Each row comes from the steps of one path. Every step used is in the known rows, and no mark comes twice. Write the path behind each row, first mark first.
Known rows:
zakor -> fazon -> runa -> nula -> risoz: [ 1.968 -4.275  1.190 -0.656 -0.524  3.508  1.731 -1.674 -0.766 -1.560
 -2.616 -2.418  1.026  1.601 -1.744 -0.264 -1.232  0.809 -1.157  0.487
  0.247  0.814  1.391 -1.721  1.110]
runa -> fazon -> sodes -> ludag -> risoz: [-1.234 -0.655 -0.742 -0.615  0.271 -0.926 -0.269 -0.991  2.308 -0.866
  1.277  0.338  0.270 -0.567 -1.307  0.104 -0.515 -0.771 -0.196  0.009
  1.609  1.169 -2.627 -0.314 -1.043]
lefud -> sodes -> ludag -> risoz -> runa -> nula -> kitim: [-0.249  0.199  0.894 -0.422  1.083 -2.269 -0.147 -1.161  2.200  0.701
 -0.353  1.371 -0.642 -0.057  0.357 -1.463 -1.533 -1.010  0.988  1.513
  1.958  0.098 -4.419  1.084  1.659]
lefud -> fazon: [ 0.105 -1.199  1.175  0.943  0.520  1.127  0.504  0.677 -0.179  0.880
  1.892  0.852 -0.248  0.637  0.634 -0.169  0.494  1.855  0.001 -0.454
  0.862  0.067  1.448  0.664  0.100]
fazon -> runa -> nula: [ 1.244 -2.161  2.114  1.786  0.043  1.162  0.986  0.316 -0.134  1.967
 -3.355 -0.873  0.588 -1.591 -0.608 -1.613 -0.161  1.554 -0.549 -0.574
 -0.765  0.016  0.687 -1.600 -0.711]
ludag -> fazon -> runa -> risoz -> lefud -> sodes: [ 0.718  1.537 -1.299  1.580  0.643  3.989  0.615  1.779 -1.103 -2.291
 -1.317 -0.027 -0.363  0.690  1.471 -1.270  1.069  0.892 -1.401  2.095
 -1.323 -1.226  1.906 -0.100  0.223]
lefud -> risoz -> ludag -> fazon -> runa -> nula -> kitim: [ 4.217 -2.670 -0.702  2.016  1.291  2.208  1.048 -1.615 -1.051  0.694
 -2.478 -0.917 -0.316 -0.276  1.502 -2.781 -1.762 -0.602  0.457  0.887
 -0.484 -0.022 -0.075 -0.519  2.254]
ludag -> risoz -> nula: [-1.605  1.038 -0.125  0.093 -0.588 -4.124 -0.189  3.737  0.754  0.976
  2.145 -1.195  2.751 -1.926  0.336  1.292  0.470 -0.497 -1.590 -0.483
 -1.229  0.172 -0.103 -0.223 -1.213]
nula -> risoz -> runa: [-3.179 -1.476  1.392 -0.105 -0.590 -0.495 -0.949  1.163  1.028  1.309
  0.160 -1.811 -0.134  0.216  0.050  0.606  1.158 -0.350 -0.010 -1.951
 -0.834 -0.179  0.716 -0.923  1.511]
zakor -> fazon -> ludag: [ 0.964 -1.502  1.287 -0.469 -1.698  1.399  0.769 -0.641 -0.927 -1.129
  1.085  0.087  0.784  0.678 -1.037  3.069  0.673  0.144 -0.053 -0.502
  1.024 -0.181  2.441  0.457  0.016]
sodes -> ludag -> risoz -> nula -> kitim: [-0.684  2.154 -1.289 -2.254 -0.156 -5.828 -1.479  1.395  1.545  1.439
  2.155 -0.178  1.859  0.646  0.910 -0.097 -0.830 -2.333 -0.588  0.335
  1.387  1.089 -2.013  0.423 -0.461]
runa -> nula -> risoz -> lefud -> fazon: [ 0.498 -1.369  0.428 -1.027  0.570  2.563  0.378 -1.176 -1.305 -0.799
  0.980  0.568 -1.103  0.595  0.090 -1.373 -1.398  1.768  1.860 -0.079
 -0.382 -0.903  0.203  0.213  1.477]
risoz -> ludag -> fazon: [-0.336 -0.487  1.251  1.832 -0.577 -1.484 -1.485  1.121 -1.002  1.904
 -0.047  1.240 -0.335  0.381  1.668  1.108  0.415  0.857 -0.327 -1.569
  0.208 -1.460  1.144 -0.860 -1.052]
zakor -> fazon -> sodes -> ludag -> risoz -> nula -> kitim: [ 1.097  2.290 -1.993 -2.437 -1.157 -2.983 -2.009 -0.505  1.285 -1.874
  2.837 -0.420  1.867  0.110 -1.053  2.973 -2.015 -2.986 -0.623  1.173
  1.372  2.122 -0.554  0.225  0.081]
risoz -> lefud -> sodes -> ludag -> fazon: [-0.277  0.812 -0.668  0.702  0.491 -1.020 -1.357  0.340 -1.099  0.688
 -0.444  2.424 -1.686  2.822  2.630  0.012  1.773  0.586 -0.426  0.455
  0.382 -2.035  0.772  2.337 -1.525]
sodes -> ludag -> fazon: [-0.226 -1.382  0.152 -0.096  1.125 -2.324 -2.025  0.392  0.235  2.067
  0.064  0.960 -0.675  3.058  1.067 -1.082  1.124  0.738 -1.414 -0.828
  1.722 -0.191  1.287 -0.550 -2.490]
runa -> fazon -> ludag -> risoz -> lefud: [-0.248  1.743 -1.165 -0.834 -0.143  0.269  1.599 -0.473 -0.117 -1.681
  2.246  0.354  0.498 -0.802 -0.673  0.495  1.561 -1.063  0.755  0.084
 -0.087 -1.200 -0.836  0.249 -0.535]
sodes -> ludag -> fazon -> runa: [ 1.323 -0.817 -0.082  0.550  1.409 -0.612 -0.288 -0.017 -0.092  1.236
 -3.417 -0.850 -0.452  3.387  0.548 -2.372  2.259  0.181 -2.507 -0.500
  0.900  0.274  2.348 -0.960 -2.946]
risoz -> lefud -> sodes -> ludag -> fazon -> runa -> nula -> kitim: [ 3.650  0.896 -0.944  0.497  1.206  1.700 -0.210 -2.238 -0.864 -0.010
 -3.772  1.674 -1.609  2.604  1.913 -3.448 -0.608 -0.289  0.280  2.471
  1.106 -1.146  0.079  0.734 -0.059]
sodes -> ludag: [-1.773 -1.249  1.089 -0.483 -0.053 -3.018 -1.377  0.572  0.440  2.994
 -0.068  1.038 -0.308  1.064  0.641  0.480  0.912  0.731 -0.138 -1.790
  1.219 -0.062 -0.519  0.880 -1.260]
nula -> risoz -> lefud -> fazon: [-0.720 -0.042 -0.488 -1.344  0.147  1.897 -0.271  0.150 -1.069 -1.118
  2.010 -0.252 -0.772  2.066  1.202 -0.070  0.733  0.524  0.577 -0.608
 -0.067 -0.809  1.553  1.546  1.497]
risoz -> lefud -> sodes -> ludag: [-1.857  0.955  0.207  0.462 -0.580 -1.524 -0.675  0.419 -1.080  1.737
 -0.449  2.366 -1.272  0.723  2.299  1.587  1.558  0.516  0.895 -0.373
 -0.130 -1.982 -1.119  4.007 -0.316]
zakor -> fazon -> runa -> risoz -> lefud -> sodes: [ 0.684  1.225 -0.807  0.433 -0.701  4.239  1.739  0.394 -2.163 -2.634
  0.047  0.123 -0.012  0.170 -0.162  2.442  0.403  1.080 -0.543  2.319
 -1.314 -0.708  0.956  1.301  1.587]
fazon -> runa -> nula -> kitim: [ 2.221 -1.403  1.239  0.530  0.084  1.834 -0.274 -0.582  0.920  1.935
 -2.221 -0.520  0.860 -0.535  0.175 -2.493 -1.561  0.099  0.094  0.338
  1.156  0.634  0.235 -1.902  1.082]

Which path is each row?
[-1.457 -0.402  0.857  0.070 -0.987 -1.136 -2.327  0.048  1.341  1.244
 -0.735  0.504 -0.238 -1.005  0.046  1.395 -0.110 -0.118  0.203 -1.880
  0.725  0.569  0.141  0.875 -0.790]
fazon -> sodes -> ludag
[ 1.057  1.335 -0.358  1.284 -0.176  1.681  3.081  1.572 -1.503 -1.211
  0.274 -0.851  0.847 -1.986 -0.831 -1.458 -1.000  1.267  0.194  1.393
 -2.865  1.141  1.494 -1.228  0.291]
lefud -> fazon -> runa -> risoz -> nula
[ 3.873  2.783 -1.886 -2.352  2.938  0.186  0.690 -2.760 -0.090 -1.029
 -1.009  0.196 -0.958  1.987 -0.235 -3.711 -0.349 -0.857  0.524  1.885
  1.640  0.593 -1.495  0.911 -0.103]
sodes -> ludag -> risoz -> lefud -> fazon -> runa -> nula -> kitim
[-1.184 -0.686  1.690  0.741  1.023 -2.757  1.002 -0.379  1.112  0.748
 -1.442  1.125 -0.868 -1.043 -0.479 -0.589 -0.093  0.381  0.402  0.630
 -0.026 -0.562 -4.002  1.329 -0.095]
lefud -> sodes -> ludag -> risoz -> runa -> nula
[ 1.494 -1.026  0.306  1.780  0.927  1.556 -0.285  1.506  0.160  0.714
 -2.434 -1.632  0.647  1.848  0.638 -1.781  2.105  0.541 -2.998 -0.219
  0.261  0.063  3.851 -1.954 -1.993]
ludag -> fazon -> runa
[ 0.641 -0.472 -0.817 -0.515  1.633  0.369 -0.247  0.436  0.104 -0.354
 -1.600 -0.582 -0.408  2.519 -0.353 -2.782  0.397  0.765 -1.776  0.610
  0.762  0.981  0.865 -2.344 -1.577]
sodes -> ludag -> fazon -> runa -> risoz
[-0.154  1.822 -2.187 -0.960 -0.848 -2.568 -0.641 -0.925  2.071 -0.577
  2.777  0.416  1.257 -1.390 -0.744 -0.140 -2.763 -2.733  0.973  1.325
  0.858  1.815 -2.915 -0.957  0.177]
runa -> fazon -> sodes -> ludag -> risoz -> nula -> kitim
[ 2.776 -2.220  1.245  2.007  1.174  1.881  0.354  0.116 -0.126  0.960
 -3.373 -0.705  0.192  0.400 -0.310 -3.160  0.036  1.678 -1.888  0.388
 -0.117 -0.037  2.522 -3.193 -2.045]
ludag -> fazon -> runa -> nula
[-2.476 -0.361 -0.184 -1.450 -0.807  0.021 -1.827  1.403 -0.237  0.629
  0.976 -0.903  0.329  0.961  1.394  1.226  1.048 -0.191 -0.083 -1.745
 -0.444 -1.267  0.988  0.883  1.094]
nula -> risoz -> lefud
[-1.424 -2.182 -0.426  3.143  0.333  2.502  1.283 -0.938  0.699  0.910
  2.198 -0.806 -1.113 -4.317 -1.202  1.108  0.182 -0.435  1.743 -0.275
 -2.999  0.836 -0.380 -0.154  2.016]
lefud -> risoz -> runa -> fazon -> sodes
[ 0.729 -0.489 -0.235 -1.641  0.030  2.235 -0.797 -3.274 -0.765 -2.119
 -0.697  0.715 -2.070 -0.093 -0.616 -1.072 -2.175  0.506  2.688 -0.497
 -0.230  0.004 -0.601  1.072  1.040]
runa -> nula -> risoz -> lefud -> fazon -> sodes -> ludag
[-2.108 -0.003  0.670  1.565 -0.415 -0.511 -0.516 -2.250  0.924  1.911
  0.373  1.270 -2.247 -2.225 -1.845  0.848  0.001 -0.214  2.247 -0.875
 -1.043  0.580 -1.148 -1.343 -0.742]
risoz -> runa -> fazon -> sodes -> ludag
[-2.364  0.478  0.288  0.409 -1.438 -2.113 -0.164  3.279 -0.411  1.393
  3.116  0.425  1.671 -3.119 -0.318  1.153 -1.844  1.062  0.622 -0.068
 -2.272  0.228 -0.266 -1.772  0.350]
runa -> risoz -> nula
[ 0.179  2.581 -0.811 -0.345  0.256  0.492 -1.610 -1.379 -0.731 -0.241
  0.794  1.698 -2.176 -0.329  0.234  1.167  0.710  0.331  1.689 -0.872
 -0.329 -0.196  1.113  2.392 -0.774]
risoz -> lefud -> fazon -> sodes -> ludag
[-1.186  1.330  1.052 -0.344 -0.096 -1.616  0.594  1.091  1.415 -0.656
  0.093 -1.661  0.649 -1.582 -1.029  0.972  2.624 -1.775 -0.490 -1.346
 -0.479 -0.231  0.218 -0.242 -0.225]
fazon -> ludag -> risoz -> runa
[-2.580 -0.111  1.442  0.576 -1.519 -1.186 -0.835  1.707 -0.773  1.486
  1.559  1.431 -0.015 -2.519  0.386  2.232 -1.633  1.329  1.622 -1.464
 -0.524 -0.753 -2.099 -0.651  1.580]
runa -> risoz -> ludag
[-0.401  0.675 -0.835 -0.775 -0.705  3.928 -1.334 -0.421 -0.132 -2.958
  1.154 -0.801 -0.707 -0.117  0.434  0.938  0.016 -0.218  0.935 -0.798
 -0.508 -0.192  2.149  1.433  1.918]
nula -> risoz -> lefud -> fazon -> sodes
[ 2.871  1.849 -1.030 -1.196  2.929 -0.284  1.832 -1.990 -1.031 -0.787
 -2.102 -0.119 -1.160  1.077 -0.997 -2.831  1.038  0.605 -0.050  0.899
 -0.310 -0.046 -0.934  1.223 -1.933]
sodes -> ludag -> risoz -> lefud -> fazon -> runa -> nula
[-0.146  2.562 -1.871 -2.623  0.282 -1.509 -2.526 -0.902  0.092 -1.977
  2.237 -0.031 -0.103  0.631 -1.305  4.135  1.071 -1.383 -0.949 -0.289
  0.657  0.272  0.112  1.632 -1.359]
zakor -> fazon -> sodes -> ludag -> risoz -> lefud
[-1.702 -1.953  1.062  0.205 -1.484  2.058  2.592 -1.954  0.312 -1.175
 -0.080 -1.138 -0.587 -0.315 -1.271 -0.352  0.381 -1.088  2.088 -0.834
 -0.760 -0.221  0.029 -1.536  1.882]
nula -> risoz -> runa -> fazon -> ludag
[-1.387  0.356 -0.247 -1.281  0.070 -2.288 -2.045  0.852  2.516 -0.745
 -0.055 -0.706  0.976 -0.523 -0.475  1.089  0.462 -1.143 -1.396 -1.250
  1.563  0.948 -1.362  0.964 -0.960]
fazon -> sodes -> ludag -> risoz
[ 0.827  1.398 -1.230 -0.778 -1.510 -1.007  2.183 -0.192  1.083 -1.495
  3.056 -0.176  2.406 -1.308 -0.449 -0.642 -1.623 -2.745  1.020  1.631
  0.506  0.690 -1.403 -1.237  1.012]
runa -> fazon -> ludag -> risoz -> nula -> kitim
[ 0.526 -0.165  0.643  0.475 -1.331  1.501  1.509 -0.192 -2.162 -0.892
 -0.587 -0.226  0.123 -0.762 -1.298  2.934 -0.800  0.910  0.236  0.060
 -0.876  0.150  0.122 -1.043  1.206]
zakor -> fazon -> runa -> risoz -> ludag
[-0.958  0.420  1.067  1.195 -1.342  0.604  0.969  1.263 -0.988  0.655
 -2.039 -0.333  0.309 -2.281  0.026  0.835 -0.402  0.720  0.457 -0.991
 -1.454 -0.435 -0.820 -1.015  1.194]
fazon -> runa -> risoz -> ludag
[ 0.652  0.558 -0.494  0.390 -1.320  0.763  1.982  1.397 -1.830 -1.003
  0.812 -1.389  1.734 -1.477 -1.953  1.884 -0.991  0.652 -0.815  1.403
 -2.692  1.240  1.837 -2.261 -0.066]
zakor -> fazon -> runa -> risoz -> nula
[-1.666 -0.785  0.392 -0.354  0.236 -2.398  0.502  1.385  1.553 -0.274
 -0.466  0.586  0.917  1.512  1.463  0.425  0.972 -0.128 -1.675  0.324
  2.112 -0.348 -2.902  3.353 -0.122]
lefud -> sodes -> ludag -> risoz
